Each row was made from one path, in order. Every step used is in the known rows, and no mark comes twice. Write each row's path.
In the rows, zero is written as 128.
Known rows:
Y, Q, E, C: [172 104 113 107 139  87  71 146 149 116 114 131 115  70  80 208 171 159
 113 114 164 121 104  69 119 136 138 106 122 119  96  68 110 152  25 130
 147 112 134 101 165]
Q, E, C: [140 112 114 108 140 137  90 118 144 126 125 130 119  70 129 180 160 142
 108 124 164 140 129 108 110 139 128 110 107 125 101  75  87 115  69 121
 142 129 127 108 171]
B, K, R, L, S, Y: [115 169  81 144 122  84 119  96  89  86  92 160 128  93  83 168  64  70
 108 107 133 108 105 165  88  92 133 112 126 124 202 116 172 129 111 146
  73 149 152 124 139]
R, L: [120 143 120 110 129 152 115 137 112 140 112 112 125 179 104 115  96 124
 138 128 130 136 120 140 135  86 141 119 138 125 123 136  97 133 129 129
 134 161 130 136 142]
P, L, H, Y, Q, E, C: [168 116 101 136 100 115  69 106 149 106 141 140 132   6 167 147 121 156
 101 118 178 109  81  45 121 152 148 101 144 119  97  81 103 167  70 133
 166 100 151 100 139]
H, L, S, Y, Q, E: [192 131  97 129 135  46 103  89 148 114  89 147 125  10  93 211 108 130
  48  99 163 146  72 130 100 141 160 102 132 120 175  75 156 168 107 133
 137  73 164 128 162]
P, L, H: [109 105 125 162 108 138 108 104 135 120 140 115 150  82 189 102  95 122
 108 139 149 134 104 125 129 141 140 130 151 124 110 125 130 122 143 144
 160 119 136 132  98]
Q, Y, S: [131 159 120 135 145  93 115 138 121 111 120 121 156  59 231 153 119 125
 119  75 161 123 131 116 163 169 106 110 121 145 116 115 118 158 138 120
  90 120 151 125  98]
B, K, R, L, H, Y: [109 155  97 131  99 104 110  97  87 137 125 162 130 122 161  88  35  96
 145 105 151 103 110 109 123  90 153 115 158 124 154 138 138  92 111 151
 115 165 129 121  88]
P, L, A: [159 108 135 143 125 187 122 115 134  62 120 101 140  78 136  98 127 117
 128 132 153 112  84 114 124  73 142 127 140 127 137 132 113 172 135 130
 170 144 141 104 136]
C, E: [139 124 131 127 153 123  94 125 139 109 136 128 118 138 143 151 156 115
  94 144 122 102 128 146 130 135 128 114 128 125  99  93 120  97 116 134
 144 126 142 123 141]
A, L: [164 133 129 128 119 144 142 129 113 159 130 114 126 155 114 135 101 126
 121 149 123 134 123 106 130 115 123 133 130 119 170 107 157 129 141 141
 144 120 129 134 103]
B, M, S, Y, H, L: [120 193 131 154  92 102 144  89 122 227 117 139 151 116  57  98  64 127
  68  95 136 124 114 131  82 118 128 111 140  97 134 101 139 101 117 152
  99 107 123 118 148]
Y, H, L, S, M, B: [141 137 135 137  86  75 110  69 130 174  90 145 183  25 122 116  81 109
  90 119 151 175 111 112 148 109 171 120 155 114 208  85  99 157 175 170
 134  93  98  88 154]
R, L, S, Y, Q, E, C: [155 141  82 104 147  74  67 112 126 117 103 143 122  48  63 224 119 131
  62 115 166 146  89 108  97 120 138  92 114 117 125  69  97 190  69 123
 108 113 158 111 195]
B, K, R, L, S, M: [144 175 103 131  95 102  95 101  95  31  66 141 141 125  77 146  85  69
 111 108 138  34 129 134 127  90 135 107 147 123 183 103 153 121  73 167
 113 153 124 108 143]
P, L: [136 124 130 151 109 170 125 122 139  85 120 108 137 118 142 114 128 118
 128 136 129 115 105 134 123 119 128 127 137 126 138 129 136 145 125 135
 154 130 145 121 132]
P, L, H, Y, S, M, U: [133 177 117 193  70 151  96  88  92  89 128 108 180  82 230  41  29  98
  89 114 175  91 117  70 132 181  98  86 163 141 150 132 102 190 151 158
  83  77 157 117  82]
S, M: [161 163 136 124 105 140 115 127 122 108 112 128 138 146 117 114 120 119
 116 124 131  99 144 115 145 123 116 110 141 122 123 123 126 155 115 144
 125 116 118 112 143]
L, S, Y, Q, E: [168 130  98 119 146  51  81 106 151  90 105 156 128  25  76 205 135 128
  55 103 147 139  90 126  97 163 131 107 119 127 140  83 155 195  99 116
 118  83 166 131 157]
A, L, S: [153 116 119 142 120 110 132 100 119 107 128 117 134  83 120 160 100 108
  87 154 121 109 125 110 119 139 124 137 113 123 199  90 159 134 161 138
 128 101 134 142 107]
K, R, L, S, M, U: [127 171 111 134  92 115 114 109  69  66  77 100 146 208  53 135  62  82
 114 127 153  78 114 105  80  95 104  98 140 127 181 109 123 166  54 170
  74 149 133 103 130]
Y, Q: [163 124 123 122 123  76 110 149 123 117 117 133 125 124  65 156 141 143
 127 120 128 107 100  93 133 132 135 127 145 126 121 126 156 171  96 135
 138 120 135 122 130]
Y, S, M: [140 176 132 132 105 115 105 123 119  89 110 111 164 120 173 124 108 115
 112 102 146  94 145 110 156 157 112 102 145 130 126 127 118 160 133 146
  98  94 127 123 132]
K, R, L, S, Y, H: [ 71 198 110 111  98  67 131 105  95 165 123 135 162 133 104 154  62  81
 125 116 142 176  72 159  74  79 154 111 123 107 184 101 134 150 113 132
  62 151 145 123 144]
K, R, L, H, Y, Q: [129 168 105  99  88  64 123 131  82 142 136 140 132 165 122 136  60 134
 158 109 148 123  64  59 109 103 154 107 169 114 118 137 139 157  70 149
 112 152 135 122  90]
S, Y, H: [103 173 130 123 116 103 127 121 124 229 146 150 154 113 116 105  93 113
 113 120 135 202  99 156 117 115 141 121 122 113 146 114 133 152 164 119
  89 119 139 118 141]
K, R, L, S, M: [131 188 114 108  90 111 123 109  94  55  89 117 144 173  97 157  96  92
 124 117 138  79 116 118 106  97 127 104 141 115 151 110 130 147  64 160
 102 152 122 111 145]
B, K: [142 114 117 155 136 120 101 115 132 105 105 150 124  80 109 112 121 107
 115 121 129  91 142 147 145 122 135 130 135 132 161 125 154 105 127 137
 138 129 128 127 125]
E, C: [124 119 109 129 126 129 131 128 123 139 138 124 126  94 132 163 139 135
 133 135 145 128 138  96 120 131 124 122 109 121 114 108 104 119 104 132
 115 124 117  99 148]
K, R, L, S, Y, Q, E: [154 168  92  90 128  52  91 116 116  89  88 140 123 119  47 220 110 113
 101  95 153 144  58 125  73 108 143  95 136 116 155  81 152 193  32 134
 100 138 165 126 163]
R, K: [113 128 112 141 135 147 104 133 138 106 111 128 140 139  82 123 125 128
 111 143 116 144 130 141 149  96 139 128 126 118 156 128 117 107 133 132
 104 163 139 154 126]
A, L, H, Y: [151 136 120 137 100 125 135  94 104 191 171 133 130 107 182  91  47 129
 108 145 136 145 121  70 135 135 133 127 138 118 160 120 141 127 177 138
 132 105 129 140  69]
R, L, H, Y, Q, E: [158 137 112  93 125 100  58 118 128 147 125 147 125 101 122 118  77 149
 100 105 167 138  87  93 145 124 163  98 162 125  91 111  91 158  80 124
 162 129 146 143 127]
U, M, B, K, R, L: [155 125 106 112 136 144 110 127 111 150  71 171 131 138  77 114  97 129
 179 106 133 125 112 131 139  36 154 124 182 119 155 108 124 141  66 158
 120 184 100 110 143]
B, K, R, L: [125 153 110 125 114 120 112 129 100  99  84 140 122 175  72 133  96  93
 160 111 139  82 109 143 115  71 142 118 147 123 170 126 152  98  73 154
 126 180 129 121 123]
Y, S, M, U: [143 171 124 166 110 120  96 126  89 104  99  95 165 153 129  98  79 101
 100 109 163  85 144  98 124 161  89  95 146 140 153 122 118 180 125 155
  75  93 136 117 112]
Q, Y, S, L: [139 177 122 137 142 112 115 139 116  57 138  92 173  79 226 140 146 104
 129  66 160 150 117 134 161 162  89 115 120 147 125 107 115 124 145 137
 113 110 160 120 112]
M, S, Y, Q, E, C: [153 124  96 123 133  78  75 121 138 105 103 142 128  46  31 179 154 157
  90  81 152 134 120  91  64 136  97 117 105 113  87  76 131 175  24 135
  96  97 143  90 172]
U, M, S, Y: [134 132 109 137 137 157 132 113 136 148 116 153 142 103 103  86 103 150
 109  92 115 112 138 161  88  95 100 132 123 116  64 123 137 164  83 126
  69 108 131 128 150]
L, A: [153 111 134 116 144 142 122 118 125 100 128 119 129  97 127 113 130 128
 131 123 149 125 109 108 127  84 138 131 130 128 131 134 109 162 134 124
 153 144 123 113 130]

Write each row's path:
[159 149 131 140 131 164 127 100 120  34 134  90 147 134  40  86 165 118
  93  94 131  64 133 104  99  97  80 129 137 118 106 121 106  98  74 158
 161 131 111 100 150]  B, M, S, L, A
[140 111 123 135 116 106 122 108 106 184 153 113 138 122 148 123  73 125
 103 154 142 151 115  94 137 133 134 139 142 115 150 102 156 109 168 151
 153 109 120 147  66]  A, L, H
[141 188 114 131  96  97  81 113  85  96  57 140 170 128 101 121  85  92
 157  83 153 112 130  94 149  98 125 103 181 126 206 116 127 159 119 183
  93 158 108  95 138]  Y, S, M, B, K, R, L
[188 148 122  99 121 107  89 131 146 102 115 156 115  93  97 139 145 152
 116  99 144 119  95  81 131 143 142 102 135 129 127 108 129 177  74 114
 149 107 154 120 146]  H, Y, Q, E
[134 172 130 149 114 151 131 111 121  63 132  96 144 160  42  97 158 111
  93 102 110  67 150 121  93 145  65 126 132 117 104 112 124  73  70 161
 138 116 117 113 149]  B, M, S, L
[166 130 145 122 135 109 123 119 124 177 115 123 156  43 195 112  81 128
 129  80 196 171  70 121 162  53 174 118 139 127 138  95 103 145 142 132
 161 140 133  88 111]  Q, Y, H, L, A
[141 159 132 132 108 105  99 114 116 121 101 131 172  79 159 112 120 125
 122 100 140 150 148  83 161 157 111 113 162 132 166 122 103 189 167 157
  95 102 105 104 140]  Y, S, M, B
[111 165 126 101 110 126 141 137  96 118 107 110 126 226  93 149 107 115
 172 120 136 121  97 126  99  72 133 118 142 116 135 127 128 122  65 147
 113 185 129 122 132]  K, R, L
[160 143 129 120 107 134 110 115 118 142 101 146 144 113  89 101 127 134
 129 122 126 160 152  89 152 128 116 125 160 124 157 120 109 180 141 157
 133 125  95  90 151]  S, M, B
[122 139 145 133 101  99 131 110 131 209 122 123 156 105 153 112  88 123
 125 120 153 163  85 143 133  93 181 126 138 115 159 103 120 102 150 144
 142 115 126 119 130]  Y, H, L
[158 147 101 147 124 109 147  93 111 147 137 132 131  69 111 163  79 102
  70 148 122 151 121 131 100 140 114 127 106 116 205  99 177 159 182 134
  91  90 149 140 118]  A, L, S, Y
[ 92 166 110 106  93 116 139 106  85 151 146 137 133 171 172 104  44 120
 156 118 149 145  95  94 108 103 146 111 153 118 120 141 113 119 105 144
 107 169 129 125  89]  K, R, L, H, Y
[ 80 172 114 116 120  93 105 101 111 188 130 140 160  99 107 121  67  89
  83 119 137 187  91 184 115  97 153 115 119 116 164 109 103 163 175 120
  78 129 146 136 159]  R, L, S, Y, H
[173 155 119 119 107  99 124 138 120 113 134 151 121 112 112 119 123 146
 137 111 126 106 107  69 133 137 137 116 140 126 137 141 144 181 102 122
 119 111 145 114 121]  H, Y, Q
[127 155 127 140 111 127 137  99 137 226 110 145 169  81 130  69  60 144
 106  82 141 144  95 171  95  65 151 126 133 101  95  98 127 139 101 137
  88 101 129 123 154]  U, M, S, Y, H, L
[135 108 119 153 120  84 142  82 137 102 108 122 136  56 175 164  91 114
  83 126 146 114 111 142 118 129 162 124 125 127 174 109 127 114 155 143
 130  96 132 130 128]  H, L, S
[115 173 123 141 110 120 130 116 121 115 144 135 149  83 220 101  98 119
 130 101 138 117 129 102 137 164 116 104 124 137 147 153 106 158 159 120
  72  97 148 135 118]  H, Y, S
[129 110 126 135 134 159 120 124 146 103 112 133 145 114 103  84 132 156
 125  97 116  76 143 142 109  92 109 140 128 121  53 117 120 136  56 133
 108 117 115 131 136]  U, M, S
[155  98 124 116 145 156 128 126 144 176 116 162 142 101 113 102 127 161
 145 122 120 173 130 109 146  99 136 130 158 126 114 114 100 171 124 133
 127 129 101 118 148]  U, M, B
[163 182 122 157 127 115 100 140  90 101  91 109 162 119 176 112  79 106
 101  80 178  98 151  94 150 168  70  87 141 151 136 106 116 193 115 150
  65 106 151 100  95]  Q, Y, S, M, U
[201 116 107 162 107 114  93  75 112  92  77 159 146  22  60 127  93  88
  73 141 121 102 164  91 160 127 118 134 152 123 252  79 164 163 179 175
 141  97 103 102 124]  A, L, S, M, B, K
[116 130 124 145 120 145 118 110 121  35 125  90 164 121  92  89 164 106
 127  97 116 116 130 147  91 113  85 154 112 129 115 123 121  91  98 154
 132 119 127 116 140]  M, S, L
[147 149 131 124 120 110 140  92 117 217 128 130 155  65 141 105  56 118
 108 104 174 209  64 141 121  44 185 116 139 108 169 116 120 160 190 134
 124 125 133 100 140]  S, Y, H, L, A
[ 84 112 120 156 120 107 102  92 121  65 150  93 175  98 137  79 131 109
 105  95 135 133 128 140 100 136  95 159 132 126  87 120 114  75 124 163
 140 108 118 125 100]  M, S, L, H
[132 169 124 165  72 139 101  77 112 117 133 142 188  13 249  49  69 118
 109 105 157 155 128  57 166 179 120 106 182 128 162 131  89 201 200 158
 112  87 123 105 107]  P, L, H, Y, S, M, B
[ 86 146 119 149 126  76 102 104 118  88 168  85 185  82 236 118 113  99
 109 101 160 157 103 124 146 175 117 127 144 134 116 118 107  93 186 152
 125  89 136 144  93]  Y, S, L, H
[157 175 125 133 125 149 130 101 109  30 163  95 170  76 214  75 126  97
 137  83 159 140  95 102 142 113 116 113 120 137 163 148  84 164 183 129
 117 103 148 108 133]  H, Y, S, L, A
[153 155 112 133 106  76 111 114 112  99 172 125 152  98 145  96 114 126
 122 107 138 137  80  80 137 158 131 124 150 126 124 129 130 139 146 147
 142  90 139 120  98]  S, L, H, Y, Q
[118 144  99 143 133  92 138  91 121 120 132 154 134  45 138 157 101 106
  77 125 128 154 129 153  97 151 122 121 106 126 162 121 142 159 165 120
  77  94 148 131 142]  L, S, Y
[156 136 104 155  98  78  99  80 110  50  67 180 152  35  77 151 122  86
 116 105 130  91 144  96 125 125 121 129 157 122 227  94 164 149 105 178
 107 121  97  78 133]  L, S, M, B, K, R
[157 108 100 111 121  72  73 109 138 147 151 158 121  20 147 164 114 160
  98 112 177 133  98  42 130 167 144  99 133 119  83  83  96 154  69 126
 141  96 135 105 130]  L, H, Y, Q, E, C
[166 133 117 176 101 110 125  81 100  89  76 109 145 100 107 124  59  99
  60 125 164  81 128 118 106 131 125 100 138 130 189 102 133 151 124 171
 106  83 135 106 122]  H, L, S, M, U
[154 128 107 136 115 112 104 114 131  78 150 134 166  92 131  49 111 154
 117  75 129  86 102  92 120 120 109 136 152 118  40 118 122 144  64 152
 126  83 127 125 112]  U, M, S, L, H, Y, Q
[158 130 103 145 123 121  67  85 112  85  59 163 148  44  63 108  86  87
  89 121 130 111 159 131 169 104 138 123 163 131 201 111 105 166 162 164
 133 133 101 103 161]  R, L, S, M, B, K
[166 148 113 114 120  85  79 106 137  86 160 127 147  73 139 116 133 132
 101  93 159 154  74  87 131 162 133 112 150 130 105  97 114 133 108 139
 173  87 150 123 127]  S, L, H, Y, Q, E
[ 77 155 128 143 110 100 114 109 118 179 131 138 169  97  86  74 102 114
 112  93 126 159 117 169  77 107 110 140 111 111 122 120 131 139 124 129
  72 114 133 115 141]  M, S, Y, H
[129 165 113 107  94 102 119 100  95  90  75 134 156 143  75 149 102 102
 134 114 132 147 125  95 111  98 128 114 161 118 187 107 108 175  98 170
 102 159  99  91 149]  K, R, L, S, M, B
[162 125 120 154  88 145 104  84 132  57  90 136 164  26 117 116 128 108
  97 135 127 132 133 104 136 145 121 128 156 126 193 102 113 201 158 158
 141 101 120  89 158]  P, L, S, M, B
[122 173 114 172  92 107  95  94  84 136 138 124 172  97 209  54  20 107
  85 106 175 101 142  75 128 186  96  87 155 140 139 135  97 175 157 153
  60  75 139 123  75]  L, H, Y, S, M, U
